(in the rows, 128 means zero)
Known rows, with every step that occurs
nuref > tudet: [147 137 124 127 130 149 124 137 140 113 122 121 137 131 137 110  92 136
 139 154 123 124 130 121 130 164 143 125]
subevu > dezag > nuref: [136 112 112  90 133 108 145 104 155  93 130 122 107 130 135 118 100 144
 111 131 128 131 135 134 160 120 149 127]
tudet > nuref > danu > duved > mipin: [156 116 123 135 113  62 150 109  87 108 133 121 124 143 163 148 147 124
 126 144 135 146 120 134 124 147 155 121]
subevu > dezag: [137 130 120  85 123  88 124 133 172 100 127 118 121 134 129 131  94 133
 107 122 117 123 129 139 141 136 143 131]
nuref > mipin > rida: [163 125 126 119 140 175  90 183 100 130 151 133 109 129 141 139 111 117
 122 119  95 125 121 137  87  93 112 122]
mipin > rida > nuref > dezag > subevu: [136 142 103  68 140 191 102 116 111 118 156 147 125 121 135 139 100  90
 129 105 114 112 126 135  99  55 149 126]
rida > nuref > danu: [151 144 124  80 124 103 160  95 118 106 136 147 130 134 166 139 144  88
 146 138 151 143 122 127  95 132 123 122]
danu > duved > mipin > rida > nuref > dezag: [162 141 134 114 124 111  74 118 113 127 186 132 133 138 140 123  77  90
 114  91  87 117 119 153 123  14 159 119]
rida > nuref: [143 129 130  74 130 138 127  88 122 125 140 149 127 137 144 142 128  97
 147 112 142 127 126 121 116  75 118 121]
danu > duved > mipin > nuref > dezag: [162 136 144 132 124  62  88 109  96 130 184 122 135 144 138 127  78 111
 109 121  79 117 129 149 136  50 174 117]
tudet > mipin > rida: [148 144 115 132 129 120  86 138 126 131 160 126 112 142 114 156 132 118
 138 101 112  90 121 137 104 114 128 127]
rida > nuref > dezag: [142 139 139  58 135 126 116  87 122 119 134 141 136 139 138 140 101  91
 132 112 112 127 133 128 133  94 134 122]
dezag > subevu: [120 141 121  97 127 200 147 117  94 118 146 132 134 116 117 117 140 147
 101 134 166 117 127 131  98 122 130 130]
subevu > dezag > nuref > mipin > rida: [160 110 110  85 140 137 119 139 138  95 146 125  95 130 145 124  90 136
 108 127 109 130 130 140 132  98 136 124]
danu > duved > mipin > rida > nuref > tudet: [174 141 126 124 121 129  77 123 119 123 186 133 131 139 148 116  75  98
 126 103 101 113 116 145 116  21 155 116]
dezag > nuref: [128 105 119 132 140 154 152  92 108 119 131 133 112 123 136 112 138 140
 133 140 142 138 135 123 150 106 131 124]
tudet > nuref > dezag: [130 104 125 104 133 106 127 105  98 120  99 119 125 142 132 159 121 133
 126 133 104 134 136 121 161 149 154 126]
nuref > dezag: [126 143 140 107 136 114 113 125 129 123 119 120 139 131 123 126  95 122
 113 129  92 130 136 137 149 152 147 130]
rida > nuref > danu > nuro: [154 153 123  59 128  83 128  72 125 112 134 146 126 151 150 142 142  74
 150 138 128 151 122 130  96 100 130 125]
subevu > dezag > nuref > danu: [144 123 109  94 129  82 169 110 153  78 127 121 111 127 153 117 112 134
 111 153 138 144 131 139 141 163 151 128]
danu > duved > mipin: [154 137 146 143 115  94  98 121 114 131 176 122 135 139 134 112 103 123
 104 108 111 125 119 149 130  60 143 120]
rida > nuref > tudet: [160 134 128  74 132 158 125  94 129 112 133 144 134 139 151 127  99 104
 154 133 137 123 127 115 120 104 131 119]
subevu > dezag > nuref > mipin: [159 111 127  80 137 123 135 126 135  94 139 122 101 136 143 122  95 146
 101 134 119 134 133 138 141 121 130 123]
duved > danu: [136 131 106 116 119 140 123 134 131 119 121 115 126 116 147 131 146 145
 121 144 120 120 121 134  94  70 125 125]
danu > duved > mipin > nuref > rida: [157 133 132 134 117  58 119 112  86 134 188 137 127 138 143 145 101 107
 114 122  86 119 122 147 113  60 165 118]
tudet > mipin > rida > nuref: [158 145 116  98 130 126  85 113 120 128 166 138 113 147 124 165 132  98
 149  89 121  88 120 133  97  81 122 123]
duved > mipin: [159 153 148 126 136 126 134 124 149 114 152 133 126 140 128 115 122 123
 134 103  95 132 121 137 107  86 130 126]
duved > mipin > nuref > rida: [162 147 130 114 139  79 161 110 116 118 169 151 115 138 139 156 120 107
 145 122  65 128 124 134  85  84 155 123]
danu > nuro: [134 144 126  99 134  92  82  90 137 138 129 124 121 154 104 130 123 107
 133 126  94 143 130 134 131  84 136 133]
tudet > nuref: [131  94 117 120 126 117 138 106 100 124 106 125 118 140 137 159 147 139
 140 130 132 134 129 114 145 133 139 124]
mipin > rida > nuref: [142 124  99  97 135 168  99 123 129 127 150 150 115 125 143 145 116  86
 153 100 116 116 120 127  98  43 133 124]

Rows
[159 148 135 107 135  55  93 101  98 127 156 121 122 156 118 169 114 117
 132 128  87  88 137 133 127 141 155 123] | tudet > mipin > nuref > dezag
[175 160 123 106 140 134 132 126 148 101 169 149 117 135 156 129 121  80
 155  97  94 136 112 139  71  53 139 124] | duved > mipin > rida > nuref > danu
[147 132 107  79 132  65 147  90 159  84 126 119 106 142 142 118 110 124
 114 152 121 150 132 141 143 142 155 131] | subevu > dezag > nuref > danu > nuro
[158 102 118 128 149 191 119 136  86 121 150 137  96 123 149 122 124 133
 128 133 115 135 128 130 116  85 120 119] | dezag > nuref > mipin > rida
[154 154 131  90 134  93 103  95  81 123 167 124 125 149 111 164 119 127
 118 132 108  83 137 134 111 137 155 124] | tudet > mipin > nuref > dezag > subevu
[129 115 105  81 130  95 176 104 142  95 132 134 103 124 137 139 107 136
 107 135 120 136 132 137 143 146 147 129] | subevu > dezag > nuref > rida
[120  97 108 109 122  97 176 107  82 126 110 141 111 132 137 187 157 130
 135 135 123 139 126 118 125 159 142 127] | tudet > nuref > rida
[122 154 134  83 134 168 131 117 102 115 135 122 144 121 112 118 104 136
  90 135 124 119 135 138 126 147 150 133] | nuref > dezag > subevu
[161 126 101  93 136 121 117 119 163  86 143 116 105 137 137 123  78 139
 123 133 115 108 131 135 146 132 158 126] | subevu > dezag > nuref > tudet > mipin > rida
[154 124 110 154 130 111 149 109  99 104 165 130 114 120 165 104 130 116
 126 147 131 146 121 144 119 103 156 121] | dezag > nuref > danu > duved > mipin > rida
[148 131  96 110 122 123 105 129 112 118 164 144 123 123 165 142 117  75
 139 122 129 127 115 139  92  69 147 122] | mipin > rida > nuref > danu > duved
[159 124 109 122 138 106 116 120 110 119 138 129 127 135 149 139  90 120
 154 167  95 115 136 116 120 128 169 120] | mipin > nuref > tudet
[167 164 127  76 146 184 114 113 132 107 174 148 125 132 130 125 100  94
 132  85  90 119 119 141  81  27 148 126] | duved > mipin > rida > nuref > dezag > subevu
[174 147 133  69 129 135 111  88 126 113 147 139 131 153 142 142 108 107
 154 121 137 105 125 118 113 117 123 117] | rida > nuref > tudet > mipin
[159  91 114 114 136 156 108 149  77 126 124 129 101 140 149 168 136 131
 134 123 107 131 124 123 111 105 126 120] | tudet > nuref > mipin > rida
[165 152 133 119 127 123 109 127 134 114 137 114 133 149 126 128 104 138
 138 140 127 100 128 125 124 184 135 123] | nuref > tudet > mipin
[179 168 121  91 142 116 108 106 153 106 169 148 113 148 142 129 119  70
 158  97  74 141 113 143  72  31 143 127] | duved > mipin > rida > nuref > danu > nuro
[137 121 115 140 136 119 184  99 106 100 128 132 115 119 161 111 152 130
 134 166 152 154 130 128 129 165 138 125] | dezag > nuref > danu
[164 135 128 125 120 119  78 120 115 130 190 136 127 137 143 124  95  94
 122  90 103 116 115 148 114   4 148 118] | danu > duved > mipin > rida > nuref
[159 138 127 119 129  63 102 102  99 133 162 127 116 154 121 170 135 124
 141 127 109  89 132 127 113 123 140 121] | tudet > mipin > nuref
[159 151 124 137 142 146 111 145 154 117 162 138 116 131 131 121 111 106
 143  92  78 125 116 141  93  51 142 128] | duved > mipin > rida
[156 111 107 141 116  77 138 125  91 109 141 122 118 137 166 152 141 115
 132 136 121 141 116 137 114 121 162 122] | tudet > nuref > danu > duved > mipin > rida
[144 120 109 103 119  66 154 109 138  85 144 116 115 128 159 114 102 134
  99 153 142 140 130 147 151 147 159 125] | subevu > dezag > nuref > danu > duved
[171 129 148  59 135 157 113 114  92 125 149 149 119 146 152 145 124 102
 134 115 126 130 124 125  95  79  96 115] | rida > nuref > mipin
[165 149 114 128 132 141  89 145 139 115 147 119 125 142 129 132  95 127
 146 131 111  95 123 129 111 154 143 125] | nuref > tudet > mipin > rida
[150 118 110  89 135 122 141 111 163  83 126 117 113 132 142 107  76 147
 119 148 125 128 135 129 160 143 158 125] | subevu > dezag > nuref > tudet
[153 126 126 149 128  99 164  95  95 103 159 128 120 126 163 101 137 127
 120 154 142 149 124 141 131 121 149 120] | dezag > nuref > danu > duved > mipin
[145 112 116 135 143 172 147  97 117 107 124 128 118 125 145  97 108 146
 141 160 137 133 135 116 152 141 145 122] | dezag > nuref > tudet
[164 129 137 142 120  70  94 110  97 132 185 126 130 143 141 128  96 113
 117 120  94 116 125 144 124  37 164 116] | danu > duved > mipin > nuref
